Each row comes from the steps of one path. Every step used is in the known rows, and no mark comes twice. Write the path behind each row, first mark first.
Known rows
zutu -> ruba -> sonuta -> podu: [  8 -10   7   9   9  -4 -24   0   9  -3  22  12  -3 -17   8  10  -9 -11
 -14   1   5  37  -4  -7  11  -9  29  15  20  11 -22]
podu -> soza -> ruba -> zutu: [ 15  -2  10  14  11   3 -18  -3  12  14   9  14   0 -14   0   8   3 -21
 -20  -8  -5   7  17  -4  -6 -13   7  14   3  12   0]
soza -> dopud: [ 15  -9  13   5  17   2 -15  -1   2  15  15   7   8  -5   1   6   0 -13
 -11 -11   4  13   7  -2   4  -1  14   9   5   8 -13]
zutu -> podu -> soza: [  7  -5   7  24  10   3 -26   0   8  18  18   2   2 -15  -5  16 -10 -20
  -8 -14  -1  25  17   7 -19  -6   6  14  20  18  -5]
pudi -> ruba -> zutu -> dopud: [ 15 -16  -3  31  10   9 -10  -7  20  -9  12  20   7 -19   6  12  -7 -23
 -17  -6  11  16   8  -2   2  -9   3  11  11  11 -18]
sonuta -> dopud -> zutu -> ruba: [ -1  -2 -10  31  13 -10 -24  -8   1   2  14  12  -3  -5   7   2   1 -12
 -19  10  -6  20  -8   0   4  -5  18  15  19   5 -15]
zutu -> ruba: [  8 -16   3  14   7   3 -23  -1   5   1  16   5   5 -11   8   5  -6 -11
 -17  -6   0  23   6  -4   4  -3  21   4  19  11 -16]
podu -> pudi -> dopud -> zutu -> ruba: [  2 -13 -10  38   0   4 -23 -10   3  20  13  15   5 -11   1   9  18  -5
 -19  -4  14   6  -1 -11  -1 -10  19  -1  17   7  -4]
zutu -> dopud -> pudi -> ruba -> sonuta: [ 21 -14   7  27   3   8  -6 -10  18   1   7   9  -2 -27   2  28  -6 -25
  -1  -4  10  24   3   1   5  -5  15  18   9  18 -19]
ruba -> zutu -> dopud -> pudi -> podu -> soza: [ 16   2  16  32   4  19  -5 -14   2  15   9  18   4 -13  -5   8 -20 -20
 -13   0  -4  29   6   6  -6 -17  12  11  10  20  -1]
podu -> pudi -> dopud -> zutu: [  6  -5  -9  36   1   0 -18  -9   5  27   8  17   5 -14  -4  13  20  -5
 -15  -7  13   3   1  -8  -1  -7  16  -1  13   8  -1]
sonuta -> podu: [  7   2   7   9  12  -2 -21   4   7   4  16  16   2 -10   0   6  -2  -7
 -15  -7   0  36   2  -3   8  -5  25   9  15  14 -18]
dopud -> sonuta: [ 10  -7  15  15   6  -8 -13   3  16   9   8   5   0  -8   2   7  -8 -17
 -12 -13  -4  13   1   4   6   2  18   5  19  12 -18]
ruba -> soza -> dopud: [  8 -12  19   1  14   6 -18  -1  -3  18  10   4   8  -5  -1   1  -1 -24
 -11  -3   1   9   7  -7  14  -2  15   6  -2  13 -19]
sonuta -> ruba -> soza -> dopud -> zutu: [  3  -2  10  16  16  -2 -11  -5  -9  24  19   7   5  -9  -6  -7   3 -24
 -13  10   2  -1   1  -2  11  -1   8  14 -10   4 -13]
sonuta -> dopud -> zutu -> podu: [ -3   1  -5  38  12 -11 -22 -11   1   9  19   7  -3  -8  -3   9  -6 -16
 -10   7  -6  19   0  10  -5  -2   3  16  20   9 -17]
sonuta -> ruba -> soza -> dopud -> pudi: [ 11  -1  24   7  10   7  -3  -8  -8  20  13   1  -2 -12 -11  -8  -1 -27
  -5   0  -1   6  -1  -1  11   0  13  16 -16  14 -19]
soza -> dopud -> pudi -> ruba: [ 19  -5  15  11  14  10  -4  -2   3  16   7   7   3 -10  -5  18   9 -20
  -5 -11  10   9   0  -8   0  -7  13  15  -3  12 -17]
pudi -> dopud -> zutu: [  5  -8  -5  34   6  -5 -16  -1   3  21   9  11  11 -15  -4  16  14 -12
 -12  -2   6   9   6  -7   4  -6   5   1  11   7  -9]
soza -> ruba -> sonuta -> podu -> pudi -> dopud: [ 14  -4  10  12   4   3 -20 -10  15  20  17  20  -5 -19   0  19  21  -8
 -10 -12  14  16   8 -13  11  -7  31  11   1   8  -5]
dopud -> pudi -> ruba -> zutu -> podu -> sonuta: [ 18  -7   9  40  -2   9 -16 -14   9   1  10   6  -2 -12  -1  10 -17 -20
  -8 -11   8   7   4   6 -13 -20 -10  10  15  23 -25]
dopud -> zutu: [  6  -4  -3  25   7  -7 -17  -1   2  14   8  10   5 -10   0  11   1  -9
 -15   3   0  16   3  -1   4  -5  11   3  17  10 -12]
sonuta -> dopud -> zutu: [  2   6 -10  29  13 -13 -18  -6   3   8   9  14  -2  -8   3   7   3 -13
 -15   7  -7  17  -7   2   3  -2  14  14  15   7 -12]
ruba -> sonuta -> podu -> zutu -> dopud: [  9   0  10  21   8 -10 -30 -14  18  -1  24  24  -8 -20  11  16 -16 -11
  -4  -4  -1  39   2   5   1   5  19  19  18  12 -18]
sonuta -> ruba -> zutu -> dopud -> pudi: [ 16  -5   8  34   5   4   2 -17   8  -3  16  15  -6 -22  -6  -9 -16 -21
 -13   1   0  18   0  11   3  -3   1  18   0  16 -17]
podu -> pudi: [ 13  -5  -2  16   0   4 -19  -7   9  14  10  12  -1 -13   3   6   2  -4
 -15 -15   6  15   3  -4  -2   0  27   1  15  13  -6]
soza -> ruba -> zutu -> podu -> sonuta: [ 16 -13  16  27   2   4 -26 -16   8   4  19   6   1  -3   7   0 -17 -14
 -14 -10  -2   2  22  12  -5 -11  -8   5  14  16 -15]
soza -> ruba -> zutu: [ 14  -9  10  10   5   1 -13  -6   9   4  11  11   2 -12   3   4   0 -16
 -19  -4  -4   5  13  -4   9  -7   7   5   3   9 -14]
podu -> sonuta -> dopud: [ 17   5  -4  25  13  -7 -26 -10   9   0   9  11  -3  -3  13  -3 -11  -8
 -11 -11  -8  17   0  11  -3  -2  15  11  17  16 -12]
zutu -> podu -> sonuta -> ruba -> soza -> dopud: [ 12 -10  21  20  13   7 -23 -13  -5  17  29  -1   3  -3   0 -13 -19 -24
  -5  -9   3   1  14  14  -4  -2  -2  14  -2  15 -16]
podu -> soza -> ruba: [ 15  -2  12   8  13   4 -23   0  11  21  10   8   1 -12   1  15   8 -17
 -13 -13  -6  14  23  -1  -6  -4  18  12   5  13   4]
sonuta -> ruba -> soza -> dopud -> zutu -> podu: [ -2  -8  14  24  14   0 -15  -9 -11  25  29   1   5  -9 -10  -4  -6 -29
  -8   9   3   2   8   7   3  -1  -3  17  -4   6 -17]
ruba -> sonuta: [ 17 -10   4  12   2  -6 -15  -1  11   7  11   4   1 -24   5  17  -9 -15
  -8  -6   2  21   5  -3   6  -1  17   8  13  12 -15]
pudi -> podu -> zutu -> ruba: [  7  -3   7  14  -3   6 -28 -12  -4  10  25  10   7  -9  14  10 -17  -3
 -12  -4  -9  27   4  -5  -5   1  25  -4  19   5  -8]

Which path is each row?
[ 14  -9  18  16   7   1 -26  -6  13  21  21   0  -3 -21  -1  26  -5 -26
  -3 -10  -1  16  26   6 -12  -5   8  20  11  14  -2]
zutu -> podu -> soza -> ruba -> sonuta
[  9  -8  -2  13  -3  14 -20  -3  11  14   3  11   2 -17   3  13  10 -20
 -14 -11  12   7   3 -15   4  -5  27   2   5  15 -14]
podu -> pudi -> ruba -> soza
[ -1   3  19  16   6 -13 -32  -5  15   1  23  17 -11  -3  10   3 -11  -9
 -13 -10  -8  27  -9   0  -2   2  26  13  26   8 -24]
dopud -> sonuta -> podu -> zutu -> ruba
[ 15   6  23  14  24  -5  -8   2  13  26  22   8  -4 -10  -5  -1  -1 -26
 -10 -17   1   2   4   9 -13   0  14  26  -1   4   0]
podu -> soza -> dopud -> sonuta -> ruba
[ 16  -3   4  18   2   7  -6   0   9   8   2   6   1 -18  -4  21   5 -18
  -7 -10   5  17   0  -7   1  -7  16   9   7  16 -18]
dopud -> pudi -> ruba
[  1   4  -5  33   6  -1 -21  -5   6  24  13  26   1 -10  -6  11  21  -1
 -17  -4  15  19  -4 -10   3 -12  23   5  13   9  -6]
sonuta -> podu -> pudi -> dopud -> zutu
[  7   4   4  18   5   5 -11  -6   5   4  -3   7  -6 -15  -4  11   6 -31
  -6   1  -4  16  -9  -8  10  -6  19  17  -2  18 -26]
sonuta -> dopud -> pudi -> ruba -> soza
[ 13  -9  -4  24   0   6 -17  -7  11  20  10  13   5 -17  -2  11  15  -7
 -12 -20  12  10   6  -9  -1  -3  21  -2   9  11  -3]
podu -> pudi -> dopud
[ 19  -4  13   7   9  -1 -21  -2  15  20  11   6  -3 -22   4  24   4 -21
  -8  -9  -3  13  20  -2  -3  -5  19  18   5  12   3]
podu -> soza -> ruba -> sonuta
[  9  -1   7  12  15  -2 -30   4  12   7  20  15  -6 -19   5  15  -5 -16
 -15  -4   4  39   0  -6  -4 -15  29  24  20  15  -9]
zutu -> ruba -> sonuta -> podu -> soza
[  2  -6  16  22   7  12 -19  -7  26   6   9  25  -7  -6   3   8   1 -24
 -13 -11  13  19  -3  -4  12  -5  34  13  14  16 -22]
zutu -> dopud -> sonuta -> podu -> pudi -> ruba -> soza
[ 10   0  16  20  21   7 -22  -8  18   4  17  29  -3  -8   1   5  -2 -20
 -20  -3  -1  28  17   3   0 -14  12  24   7  15  -4]
sonuta -> podu -> soza -> ruba -> zutu -> dopud
[ 11   3  19   9  18   5 -13   0  19  18  17  24  -6   0  -1  12  12 -13
 -14 -20  20   9 -10  -8   0  -8  33  18   9   5 -16]
soza -> dopud -> sonuta -> podu -> pudi -> ruba
[ 11  -1  10  24   1   8 -23 -18   4   9  23  18   8 -11  12  13 -22  -6
  -6  -6  -9  31  12   6  -4   9  19  -1  18   9  -4]
pudi -> podu -> zutu -> dopud
[  2 -19   8  10   2   7 -26  -1   0   3  10   2   6 -10   6   0  -6 -21
 -16   1  -3  19   5  -8  14  -4  22   2  12  17 -22]
zutu -> ruba -> soza
[  4   3  19  11  11  -9 -16   6  16   6  13  14  -4  -4   0   4  -7 -12
 -14 -10  -2  28  -5   2  10  -3  26  12  20  12 -23]
dopud -> sonuta -> podu
[ 13 -10  12  27   6   8 -10 -12   9   4   6   9   0 -12  -2   7 -11 -16
  -6  -6  -2  29   6   8   6   0  15  10  13  22 -17]
zutu -> dopud -> pudi
[  5 -14   8  19  18   0 -21  -4  -6  15  19   8   7   1   4   4   3 -11
 -18   5   6   9   1  -4   4  -8  13  10  12   4 -13]
soza -> dopud -> zutu -> ruba
[ 13 -15   3  29   8   3 -13 -10  14  -6  13  18   5 -14   5   0 -16 -18
 -18  -3   1  21   7   4   6  -6   3   8  14  14 -17]
ruba -> zutu -> dopud
[ 12  13  -4  35   8  -1 -21 -15  -5  14  13  16   4   3  13   3 -13  -2
 -14   5  -9  17  -3  10  -1 -10  19   3  20   9  -2]
pudi -> podu -> sonuta -> dopud -> zutu
[ 13  -7  11  25  21   9 -17   0   8  17  23  11   6 -14  -7  18  -2 -32
 -13 -13  15   4  12  -2 -23 -20  -9  23   4   9 -10]
pudi -> ruba -> zutu -> podu -> soza -> dopud
[  0   3   7  14  15  10 -21  -3   1  25  12  25   1  -1  -4  11  21 -16
 -17   3  20   8  -8 -17   8 -15  28  13   0   8 -15]
sonuta -> podu -> pudi -> ruba -> soza -> dopud -> zutu
[ 11   4  25  23  16  10 -14 -12  13   7  10  26 -10  -8  -7   5  -1 -21
 -16  -1  -3  29  10   4   1 -17  13  27   3  22  -8]
sonuta -> podu -> soza -> ruba -> zutu -> dopud -> pudi
[ 18  -4  16  12  16   5 -19  -9  -2  16  20   6   4  -5   5 -16  -9 -20
  -9  -8   2  -1   8   6   4  -2   9  11  -7  13 -12]
podu -> sonuta -> ruba -> soza -> dopud
[  5 -21  19   3  14  10 -23  -3  -5  11  15   2   8  -2   4  -3  -3 -23
 -15   0   2  11   5 -10  15  -5  19   7   2  12 -22]
zutu -> ruba -> soza -> dopud
[ 11   7   4  20   9  -4 -10 -10   4   4   3   7  -9 -11  -3   4  -1 -16
  -7  -2 -10  24  -9   3   4  -1  19  16   8  17 -19]
sonuta -> dopud -> pudi
[  9   8  13  16  27  -9 -22   3   3  28  18  20  -3 -11  -3  19   6 -17
 -12   4   9  22  -2  -3  -4 -17  18  29   8   8  -4]
ruba -> sonuta -> podu -> soza -> dopud -> zutu
